What can hang from each mark:
Z613: Z674
Z797: Z784
Z674: Z613 Z784
Z781: Z626 Z784
Z577: Z626
Z784: Z674 Z959
Z626: Z577 Z797
Z959: Z626

Known rows, with every way that one mark hangs from another:
Z613[Z674[Z784[Z959[Z626[Z577]]]]]: -1.2 -42.7 17.1 13.0 28.6 -12.5 45.4 1.7 18.8 -10.4 28.2 40.3 2.9 12.6
 -17.7 -6.9 24.9 -22.5
Z577[Z626]: -4.1 1.3 9.6 14.9 9.4 14.4 34.9 2.5 18.4 16.5 -9.7 -16.0 -1.0 -8.1 15.5
 -0.5 17.3 13.1
Z781[Z626 Z784]: 5.2 30.5 21.6 22.8 0.4 -12.2 23.9 9.5 5.4 9.7 -9.8 6.1 5.0 -8.8 17.5
 -19.9 15.7 29.6
Z784[Z674 Z959]: 1.7 -26.9 24.1 4.5 -3.7 17.0 42.6 -12.7 -8.3 -9.1 0.0 -0.8 8.8 15.6 -5.4
 -11.2 -2.8 -5.0
Z613[Z674[Z784]]: 0.7 -13.7 4.2 21.5 13.5 -10.3 25.6 -7.0 5.6 -21.5 1.3 17.1 -12.3 -4.0
 -9.1 20.4 49.0 -16.8
Z613[Z674[Z784[Z959[Z626]]]]: -5.1 -38.9 13.9 -3.3 23.5 -1.9 59.6 -16.9 14.2 -9.8 13.6 24.3 -4.4 3.1
 -3.8 -9.9 38.9 -25.3
Z784[Z674]: 4.0 -9.6 16.3 13.6 -4.2 20.2 25.4 -4.4 5.6 -7.5 6.6 -11.3 8.1 5.7 -2.5
 6.3 14.3 1.9
Z797[Z784[Z959]]: -19.3 -21.2 6.4 4.2 23.5 1.7 50.8 1.7 -13.0 17.5 -15.1 -1.2 -8.6 11.0
 1.4 -28.7 -20.3 -16.7
Z626[Z577 Z797[Z784[Z674 Z959]]]: -3.5 -42.0 21.1 10.4 4.2 -14.6 42.7 17.0 5.9 7.0 27.2 26.1 11.1 9.0 -6.8
 -24.3 -41.5 -5.3
Z781[Z626 Z784[Z674]]: 15.9 19.1 30.7 19.5 -16.7 10.3 27.6 2.6 17.0 -0.1 11.2 -6.6 13.1 -4.9
 15.2 -3.1 27.1 30.4
Z781[Z626]: 1.2 9.7 6.7 26.3 1.4 14.6 16.7 0.4 -4.2 17.3 -0.2 -2.1 5.0 -5.2 27.1
 -6.7 20.5 17.0
Z959[Z626[Z577 Z797]]: -4.9 -14.2 14.8 13.3 23.1 -29.1 26.4 22.8 23.5 16.9 26.5 39.6 21.3 -6.1
 0.1 -36.1 -21.6 9.7
Z674[Z613 Z784[Z959]]: -2.6 -35.0 22.0 31.9 13.5 -35.7 44.9 -20.4 -2.8 -4.0 -27.7 1.8 -15.4
 21.3 18.1 -47.7 3.4 -24.7
Z626[Z577]: -3.4 -1.7 9.2 34.4 19.1 -13.9 8.4 20.3 -0.9 1.6 0.6 16.9 7.1 11.0 -13.9
 -7.7 -10.1 4.4
Z577[Z626[Z797[Z784[Z674 Z959]]]]: -5.2 -39.1 21.1 -10.1 -5.8 13.0 68.5 -1.5 26.0 21.3 16.8 -7.9 3.9 -9.5
 23.3 -17.8 -13.3 2.4
Z797[Z784[Z674[Z613]]]: 5.7 -27.1 18.5 17.8 8.6 17.0 40.7 2.7 19.8 5.7 -10.0 -33.0 -5.1 14.1
 25.1 -20.0 8.7 -14.5
Z577[Z626[Z797]]: -4.8 -3.5 13.1 8.1 2.4 -11.9 36.5 6.1 20.4 17.8 -1.6 8.4 5.5 -22.9 23.4
 -17.8 -0.6 20.4
Z797[Z784[Z674[Z613] Z959[Z626]]]: 1.7 -52.8 29.3 -5.9 18.6 24.4 73.8 -6.6 28.5 18.4 2.0 -25.7 3.9 20.8
 29.3 -50.5 -1.2 -22.8
Z959[Z626]: -6.9 -6.5 10.8 2.5 24.1 8.8 38.6 2.1 15.2 16.2 5.0 -0.7 9.9 -0.7 4.0
 -23.2 11.5 -0.6
Z784[Z674[Z613] Z959[Z626]]: 10.8 -46.2 37.9 -2.0 8.4 18.3 62.4 -14.0 21.3 2.9 -3.5 -12.2 12.7 20.4
 25.4 -49.8 5.6 -10.2

Rows:
12.3 -36.8 35.2 14.7 -2.0 6.9 45.2 -13.4 0.3 -11.2 -21.1 -9.6 2.8 23.2
 20.6 -37.9 -1.8 -8.6 : Z784[Z674[Z613] Z959]
3.5 -44.0 33.1 -0.2 4.8 -9.8 47.4 7.7 20.0 5.7 41.0 37.7 28.7 8.0 -3.9
 -36.6 -27.3 3.9 : Z784[Z674 Z959[Z626[Z577 Z797]]]
27.3 8.8 41.7 28.7 -14.8 0.7 31.1 2.5 25.5 -3.3 -10.5 -14.6 8.1 3.1 39.3
 -29.3 27.5 25.9 : Z781[Z626 Z784[Z674[Z613]]]
3.8 -40.6 25.5 -2.4 12.5 1.5 57.5 4.3 43.0 20.0 18.4 -10.6 9.2 -2.7 37.4
 -50.4 -3.1 -7.9 : Z959[Z626[Z797[Z784[Z674[Z613]]]]]
7.5 -17.6 12.2 27.8 -8.3 6.3 20.0 22.8 20.2 23.0 46.8 12.0 15.6 -4.8
 22.5 -2.2 -8.2 16.1 : Z781[Z626[Z577 Z797[Z784[Z674]]]]
-8.2 -31.4 23.3 3.3 23.0 -31.3 42.8 14.0 8.4 15.8 20.3 50.2 21.5 3.0
 -2.1 -54.4 -38.9 4.6 : Z784[Z959[Z626[Z577 Z797]]]
-2.1 -33.9 16.4 4.3 16.1 0.4 42.5 23.7 39.7 22.1 53.4 13.0 21.4 -1.4 1.2
 -19.8 -16.4 -0.3 : Z959[Z626[Z577 Z797[Z784[Z674]]]]
-7.1 -33.7 16.6 0.4 4.8 23.1 54.7 -5.8 -2.7 7.2 5.2 -14.3 -1.3 14.9 -0.9
 -10.9 -9.0 -16.8 : Z797[Z784[Z674 Z959]]
3.2 -48.0 29.0 3.3 1.6 -13.4 58.8 -1.4 9.2 5.4 -8.1 2.0 -1.0 9.0 31.0
 -54.2 -28.6 -12.5 : Z626[Z797[Z784[Z674[Z613] Z959]]]
9.8 -49.7 42.2 -7.4 2.7 -8.1 62.7 -10.8 24.2 3.8 4.2 13.0 17.7 5.6 33.0
 -67.5 -13.2 -2.3 : Z784[Z674[Z613] Z959[Z626[Z797]]]
-13.3 -10.1 3.4 3.1 12.7 -5.6 48.0 13.7 26.8 32.5 4.4 -5.4 -4.0 -23.2
 26.3 -17.3 -6.8 8.5 : Z577[Z626[Z797[Z784]]]
-4.3 -21.6 10.7 2.6 -0.3 0.0 37.6 5.8 14.7 9.5 20.5 -0.2 5.3 -8.3 8.1
 -10.7 -10.6 -1.8 : Z626[Z797[Z784[Z674]]]
-4.1 -42.7 25.9 17.5 23.7 -24.2 60.5 -21.1 19.4 9.0 -9.2 -0.6 -6.2 19.0
 24.0 -60.5 11.6 -26.6 : Z674[Z613 Z784[Z959[Z626]]]
13.4 2.9 37.7 10.1 -17.4 7.5 43.6 -5.9 3.4 -2.0 2.9 4.2 11.8 4.4 13.8
 -20.3 10.1 23.3 : Z781[Z626 Z784[Z674 Z959]]
-4.6 -10.5 38.5 1.0 21.9 -58.7 49.9 24.6 18.5 8.1 10.7 59.3 22.2 -1.5
 -11.3 -67.7 -42.8 17.2 : Z781[Z784[Z959[Z626[Z577 Z797]]]]
-16.8 -26.4 13.1 -6.2 12.8 -9.5 64.7 5.5 13.2 31.8 -3.1 5.1 -4.5 -13.9
 24.7 -34.6 -24.9 1.7 : Z577[Z626[Z797[Z784[Z959]]]]
-16.0 -34.4 12.1 4.7 39.1 1.4 54.6 19.9 12.4 29.1 18.2 10.4 6.9 17.3
 -5.7 -37.4 -26.8 -15.1 : Z797[Z784[Z959[Z626[Z577]]]]
-13.1 -13.1 3.3 23.6 21.8 -34.2 22.1 31.2 7.2 18.8 14.0 27.7 2.8 -3.2
 -2.6 -23.8 -35.5 1.2 : Z626[Z577 Z797[Z784]]
-11.3 -40.7 21.3 17.7 19.6 -52.4 46.3 1.3 17.8 12.2 35.0 49.5 10.0 5.7
 -6.0 -46.9 -21.2 -12.3 : Z674[Z784[Z959[Z626[Z577 Z797]]]]
